What can hang from each mark:
J415: J25 J262
J566: J519 J537
J25: J427 J537
J519: J25
J427: J262
J262: J367 J415 J427
J537: J25 J566

Every row comes from one small tree of marks. Brackets hold a mark, then the marks that hang from it, in the order of their numbers. Every link used is in the known rows. Which tree was each row made from?
Known rows:
(J566 (J519 (J25 (J427 J262))) J537): [ 3.53  2.11 -1.37  3.05 -1.28  3.72  0.75 -0.26 -1.79  1.84  4.03  0.56
 -3.67 -0.95 -0.44 -1.28  0.92  1.89  4.03 -1.64  1.68  0.63  0.48  6.27]
(J427 (J262 J415)): [ 1.38 -3.62  0.70  3.13 -1.70  4.42 -2.15  0.46 -1.34 -1.98 -1.69  0.97
  1.49  1.57 -1.78 -0.70  0.17 -3.07  0.83 -3.25  2.25 -0.04 -1.00  2.02]
(J566 (J519 (J25 J427 J537))): [ 2.16  2.66  0.16  3.56  5.49  2.92  2.22 -0.86 -2.48  1.15  1.09  1.24
 -2.38 -1.36  4.17  0.96  0.58  1.86  1.51  0.91  2.35 -1.43  0.52  6.01]
(J415 (J25 J427 J537)): [ 0.92  0.93  0.81  2.94  4.58  0.63  0.88 -0.55 -2.70  0.17 -2.60  2.05
 -0.41 -0.73  2.47 -2.15  0.39  0.67  2.07  0.52  0.58 -0.24 -0.11  3.49]
(J25 J427 (J537 (J566 J519))): [ 1.37 -1.05  1.67  2.74  3.65  3.12  2.93 -0.63 -3.36  5.39  1.01  1.10
 -1.56 -1.79  3.49 -0.22  0.67  1.64  2.63  3.62 -0.89 -1.72  0.23  4.02]
(J25 J427 (J537 J566)): [ 0.59  0.13  1.44  3.90  3.41  1.36  2.01 -1.08 -2.98  3.03 -0.69  1.39
 -1.27 -1.58  3.85 -0.91  0.08 -0.21  2.54  2.94 -0.03 -2.67 -0.63  4.03]
(J25 (J537 J566)): [ 0.28  0.89  2.79  3.09  0.95  0.72  1.68 -0.42  0.34  2.06 -1.14  1.42
 -0.83 -0.44  2.70 -1.23  0.61 -0.06  1.23  3.00 -0.76 -2.17 -1.17  1.74]
(J519 (J25 (J427 J262) (J537 J566))): [ 2.49  3.12  1.91  8.14  3.04  3.63  1.29 -1.32 -2.37  0.37 -1.50  1.99
 -2.24 -0.91  3.15 -1.86  0.18 -1.47  3.01  0.07  2.87 -3.26 -1.35  7.87]
(J262 J367 J415 J427): [ 1.11  4.23 -1.85  2.35 -0.28  4.11 -1.54  0.49 -1.47 -3.05 -0.53  0.98
  2.46  0.42  5.41  2.28  0.02 -0.55  1.89 -5.34  4.12  2.56  1.89  3.24]
(J262 J427): [ 0.62  1.99 -0.14  3.07 -2.26  1.19 -0.31  0.00 -0.67 -1.08  0.40 -0.45
  1.11 -0.18  0.41  1.69 -0.11 -0.69  2.09 -2.23  1.91  0.83  0.99  1.30]
(J262 J415 J427): [ 0.87 -0.27 -0.68  3.16 -1.44  4.11 -1.31  0.39 -2.06 -1.88 -0.67  0.38
  2.77  0.19  2.25  1.80 -0.05 -1.86  2.27 -4.25  3.05  1.11  1.18  2.33]
(J25 J537): [ 0.34 -0.03  2.62  2.33  1.40  0.27  0.66 -0.37  0.23 -0.57 -0.81  1.30
 -0.90  0.34  0.47  0.23  0.48 -0.72  0.40  2.09  0.80 -1.68 -1.08  0.91]
(J427 (J262 J367)): [ 1.56  2.44 -0.28  1.48 -1.21  1.87 -1.61  0.29  0.14 -2.67 -0.54  0.56
 -0.45  1.47 -0.37 -0.19  0.10 -0.19  0.34 -1.81  2.05  1.25 -0.44  2.09]
(J415 J25 (J262 J367 J427)): [ 1.88  8.74 -2.44 -0.10 -4.27  2.18 -1.15  0.44 -0.94 -0.88 -3.16  1.05
  2.25  0.55  1.76 -0.22  0.67  3.16  1.10 -5.11  0.76  4.77  2.51  1.21]
(J262 J367 (J415 (J25 J537)) J427): [ 1.93  5.31  0.50  4.01  2.18  4.12 -1.11  0.64 -1.56 -3.96 -3.62  3.06
  2.12  0.75  7.05 -0.05  0.89  0.23  2.62 -4.50  3.92  2.81  1.48  4.15]
(J262 (J415 (J25 J537)) J427): [ 1.46  1.27  1.81  5.42  1.16  3.90 -0.89  0.60 -1.98 -2.75 -3.81  2.46
  2.63  0.65  3.64 -0.51  0.83 -1.27  2.95 -3.84  2.73  1.28  0.61  3.29]
(J537 (J25 J427) (J566 J519)): [ 1.56  1.70 -3.20 -1.14  4.32  3.55  2.51 -0.15 -2.77  6.21  0.87 -1.28
 -1.87 -1.49  2.59 -0.18  0.76  1.17  2.92  2.54 -1.75 -0.77  0.40  1.96]
(J537 (J566 (J519 J25))): [ 1.61  4.08  0.14  1.09  1.50  2.92  2.21  0.03  0.75  3.02  1.30  0.10
 -1.28 -1.49  5.30 -0.87  0.56  3.04  0.63 -0.03 -1.27 -0.16  1.00  3.23]
(J415 (J25 J537) (J262 J367 J427)): [ 2.07  8.57 -0.25  2.44 -2.91  2.21 -0.57  0.01 -1.00 -1.19 -4.33  2.40
  1.21  0.90  2.54 -0.29  1.20  2.38  1.70 -3.03  1.89  3.12  1.47  2.20]
(J566 J519): [ 0.91 -1.30  0.49 -1.28 -0.05  1.45  0.87  0.58 -0.24  2.23  1.70 -0.31
 -0.33 -0.13 -0.15  0.54  0.54  1.94 -0.10  0.97 -0.93  0.94  0.74 -0.05]
(J566 (J519 (J25 J427))): [ 1.85  2.85 -2.33  1.53  4.26  2.69  1.48 -0.55 -2.59  1.78  1.73 -0.06
 -1.48 -1.68  3.61  0.72  0.10  2.42  1.10 -0.95  1.34  0.16  1.52  4.96]
(J519 (J25 (J427 J262) J537)): [ 2.48  2.01  1.19  7.71  3.19  2.77  0.07 -1.23 -2.47 -2.22 -1.33  1.75
 -2.22  0.02  0.97 -0.70  0.08 -1.67  2.12 -0.93  4.38 -2.72 -1.27  7.06]

Write each row's tree:
[ 1.92  3.68 -1.43  1.89  3.75  3.13  2.59 -0.73 -2.60  4.56  1.44  0.11
 -1.47 -2.46  6.34 -0.65  0.16  2.93  1.97  0.31 -0.18 -0.50  1.55  5.77] => (J537 (J566 (J519 (J25 J427))))
[ 0.52  2.80 -3.59 -0.29  4.47  2.03  1.62 -0.69 -2.33  4.05 -0.70 -1.02
 -1.61 -1.38  3.08 -0.77  0.09 -0.77  3.02  1.94 -0.87 -1.75 -0.16  2.01] => (J537 (J25 J427) J566)
[ 3.22 -0.03 -2.78 -0.02 -0.60  3.93  0.76  0.24 -1.69  3.68  3.41 -0.65
 -4.13  0.02 -3.81 -0.89  1.45  0.34  5.10  0.92  0.30  0.48 -0.65  2.46] => (J566 J519 (J537 (J25 (J427 J262))))
[ 2.63 -2.77  2.51  5.29  0.67  4.36  1.89 -0.33 -3.59  3.99  0.39  1.08
 -1.73 -0.50 -0.44 -0.85  0.68  0.10  3.30  2.75  0.34 -1.95 -0.97  5.21] => (J25 (J427 J262) (J537 (J566 J519)))
[ 2.29 -0.50 -0.04  5.02  3.03  5.17 -1.35 -0.31 -4.35 -2.87 -1.92  2.89
 -0.13  1.08  2.92  0.47  0.16 -2.13  2.30 -1.99  5.21 -0.59 -0.70  6.16] => (J25 (J427 (J262 J367 J415)) J537)
[ 1.96 -0.61 -0.21  3.04  1.05  1.69 -1.00  0.09 -3.25 -0.33 -2.28  0.77
  0.29  0.20 -1.91 -2.94  0.01 -0.23  2.39 -2.17  1.16  1.05 -0.40  3.40] => (J415 (J25 (J427 J262)))
[ 1.99  1.62 -4.24 -2.52  1.54  2.50  2.15 -0.02 -1.39  5.00  3.94 -0.77
 -3.80 -1.17 -0.19 -0.22  1.40  1.71  4.59  2.15 -1.00  0.80  0.61  1.42] => (J566 J519 (J537 (J25 J427)))
[ 0.98  1.61  1.29  3.47  4.20  1.30  2.00 -0.58 -2.73  2.63 -2.88  2.09
 -0.65 -1.56  4.92 -3.40  0.49  1.21  3.01  1.47 -1.05 -0.80 -0.15  4.11] => (J415 (J25 J427 (J537 J566)))
[ 2.73  0.01 -2.19  1.54  2.14  4.89  1.36  0.01 -3.10  4.77  0.45 -1.10
 -1.92 -0.26 -0.86 -0.92  0.79 -0.57  3.65  1.69 -0.78 -0.95 -0.77  3.13] => (J537 (J25 (J427 J262)) (J566 J519))
[ 2.49  3.15  0.71  4.16  3.19  2.22 -0.53 -0.11 -2.61 -2.27 -3.08  2.74
 -1.02  0.76  2.04 -2.32  0.51  0.64  2.24 -1.50  2.90  1.01 -0.53  5.38] => (J415 (J25 (J427 (J262 J367)) J537))
[ 1.61  5.45 -1.86  1.59  0.90  3.81 -1.75  1.04 -1.49 -3.68 -2.57  1.67
  3.08  0.45  6.67 -0.05  0.34  0.97  2.10 -6.40  2.86  4.25  2.43  3.06] => (J262 J367 (J415 J25) J427)
[ 2.62 -1.14 -3.55  1.53 -0.21  5.45 -1.07  0.06 -2.81  0.68  0.74  0.65
 -2.14  0.70 -1.47 -1.38  1.10 -2.83  5.48 -2.23  2.19 -0.31 -1.02  3.36] => (J566 (J537 (J25 (J427 (J262 J415)))))
[ 2.19  4.86 -3.67  1.01  2.95  3.55  0.08 -0.41 -2.18  1.39 -1.23 -0.31
 -1.92  0.10  2.47 -0.92  0.24 -0.89  3.28 -0.26  1.40 -0.35 -0.73  3.94] => (J537 (J25 (J427 (J262 J367))) J566)
[ 1.20  1.96 -2.60 -1.32 -0.38  1.56 -0.18 -0.47 -3.69  2.66 -3.20  1.05
  1.00 -0.72 -0.61 -2.14  0.35  2.45  0.71 -1.71 -1.07  2.05  1.18  1.31] => (J415 (J25 J427) J262)
[ 1.72  0.04 -0.64  1.83 -0.53  4.53 -2.46  0.58 -1.17 -3.28 -1.36  1.53
  1.23  1.82  1.61  0.01  0.18 -1.64  0.51 -3.73  3.17  1.45 -0.25  2.96] => (J427 (J262 J367 J415))
[ 1.71 -2.46  1.85  5.81  1.29  2.58 -0.09 -0.78 -3.22 -0.78 -0.98  1.30
 -1.24  0.48 -2.51 -0.30  0.06 -2.45  2.51  0.85  3.07 -2.37 -1.74  4.47] => (J25 (J427 J262) J537)
[ 2.24  3.22 -1.56  1.75  2.02  2.02 -1.29  0.23 -2.80 -1.70 -2.41  1.26
  0.02  0.27  1.46 -2.55  0.02  1.02  2.05 -3.15  2.11  2.64  0.26  4.47] => (J415 (J25 (J427 (J262 J367))))
[ 1.24  3.72  0.14  4.70  5.32  1.33  1.42 -1.41 -2.12 -0.82 -0.64  1.64
 -2.02 -1.27  4.71  0.22  0.00  0.08  1.37  0.00  3.21 -2.38 -0.21  5.86] => (J519 (J25 J427 J537))
[ 3.24  1.06  1.57  6.07  2.92  4.22  1.11 -0.72 -3.05  0.21  0.42  1.49
 -2.72 -0.18  0.32  0.11  0.61  0.09  2.23  0.08  3.56 -1.93 -0.63  7.20] => (J566 (J519 (J25 (J427 J262) J537)))
[ 1.80  1.09 -2.55  2.59  1.85  3.38  0.63 -0.47 -2.45  2.58 -1.31 -0.80
 -1.71 -0.12 -0.33 -1.76  0.20 -2.45  3.96  1.10  0.10 -2.04 -1.48  3.21] => (J537 (J25 (J427 J262)) J566)
[ 1.29  2.98 -4.42 -1.66  1.83  1.09  1.14 -0.51 -1.07  3.02  2.21 -0.48
 -3.57 -0.95  0.44 -0.70  0.86 -0.01  4.65  1.11  0.02 -0.22 -0.05  1.38] => (J566 (J537 (J25 J427)))
[ 0.73  1.90  3.01  2.32  1.48  0.83  1.54  0.00  0.33  1.68 -3.02  2.31
 -0.22 -0.54  3.95 -3.75  1.02  1.01  1.51  1.52 -2.01 -0.48 -0.72  1.70] => (J415 (J25 (J537 J566)))
[ 2.09  1.64  0.53  4.47  2.29  2.46 -0.43 -0.63 -2.96 -1.85 -0.71  1.95
 -1.70  0.75  0.97  0.20  0.03 -0.81  2.15  0.07  4.01 -0.74 -0.94  5.27] => (J25 (J427 (J262 J367)) J537)
[ 2.16  1.60 -0.55  1.47  0.64  4.21 -2.73  1.22 -1.03 -3.65 -3.36  2.35
  2.01  1.95  2.57 -2.46  0.56 -0.07  0.73 -5.18  2.21  3.26  0.16  2.94] => (J427 (J262 J367 (J415 J25)))
[ 1.80  0.20 -2.85  1.77  2.09  2.79 -0.50 -0.33 -2.62  0.24 -1.07 -0.96
 -1.84  0.70 -3.06 -0.31  0.19 -2.93  2.88 -0.22  1.82 -1.42 -1.48  2.38] => (J537 (J25 (J427 J262)))
[ 2.32  2.03 -4.69  1.20  4.12  5.93 -1.87  0.07 -3.83 -1.84 -1.94  0.49
 -0.16  1.29  2.35  0.22  0.22 -2.71  2.66 -3.24  3.90  0.50 -0.42  4.16] => (J537 (J25 (J427 (J262 J367 J415))))
[ 1.41  6.23 -3.76 -2.42  0.57  1.89 -0.51 -0.36 -3.16  1.78 -3.38  1.52
  0.70 -0.35  2.54 -1.75  0.34  4.08  0.20 -2.69  0.09  3.51  1.89  2.30] => (J415 (J25 J427) (J262 J367))
[ 1.96 -0.20 -2.30  2.55  1.88  4.97 -2.18  0.06 -4.20 -2.20 -1.05  1.53
  1.00  0.83  2.41  0.06 -0.32 -1.52  1.51 -3.78  4.26  0.96  0.20  5.20] => (J25 (J427 (J262 J367 J415)))
[ 1.08  2.93  0.63  1.21  4.74  2.89 -0.72  0.72 -0.64 -3.01 -3.66  3.41
  1.11  1.07  6.77 -1.61  1.03  0.76  0.15 -2.19  1.81  1.80  0.28  2.80] => (J262 J367 (J415 (J25 J537)))
[ 1.90  3.23  1.67  2.65  3.21  2.53  1.90 -0.22  0.48  0.34  0.81  1.42
 -2.09 -0.24  3.25  0.56  1.03  1.79 -0.06  1.23  1.55 -1.05  0.13  3.72] => (J566 (J519 (J25 J537)))
[ 1.54  7.30 -2.52  0.43 -5.35  2.28 -1.07 -0.16 -1.02 -0.49 -1.34  0.21
  1.43  0.44  0.83  1.86  0.31  1.85  0.77 -3.64  2.03  2.91  2.09  1.03] => (J415 (J262 J367 J427))
[ 2.12 -1.01  2.01  5.44  2.14  2.08 -0.06 -0.25 -3.03 -1.04 -3.26  2.11
 -0.69  0.46 -1.05 -2.73  0.50 -1.07  2.66 -0.33  1.80 -0.40 -1.30  4.61] => (J415 (J25 (J427 J262) J537))
[ 3.13  2.12 -0.35  4.76  1.31  4.99  1.37 -0.46 -2.90  3.07  0.96  0.29
 -1.79 -1.24  2.34 -1.38  0.24  1.28  2.68 -0.85  0.98 -0.86  0.25  6.85] => (J537 (J566 (J519 (J25 (J427 J262)))))
[ 2.32  1.33  1.79  3.69  2.45  4.49 -1.97  0.77 -1.00 -4.07 -4.47  3.71
  1.03  2.30  2.78 -2.32  1.06 -0.96  1.00 -3.46  2.94  1.65 -0.86  3.86] => (J427 (J262 J367 (J415 (J25 J537))))
[ 1.25  4.72  0.46  5.63  5.21  2.00  2.39 -1.54 -2.13  1.59 -1.02  1.78
 -2.21 -2.08  7.35 -1.00  0.10  0.53  2.34  1.11  1.63 -3.06 -0.14  6.71] => (J519 (J25 J427 (J537 J566)))
[ 2.40  3.68 -2.28  0.39  1.18  2.59  2.02 -0.44 -1.37  3.53  4.73  0.55
 -3.68 -2.16  3.41 -0.49  0.86  3.85  3.53 -0.93  0.59  0.95  1.70  4.94] => (J566 (J519 (J25 J427)) J537)
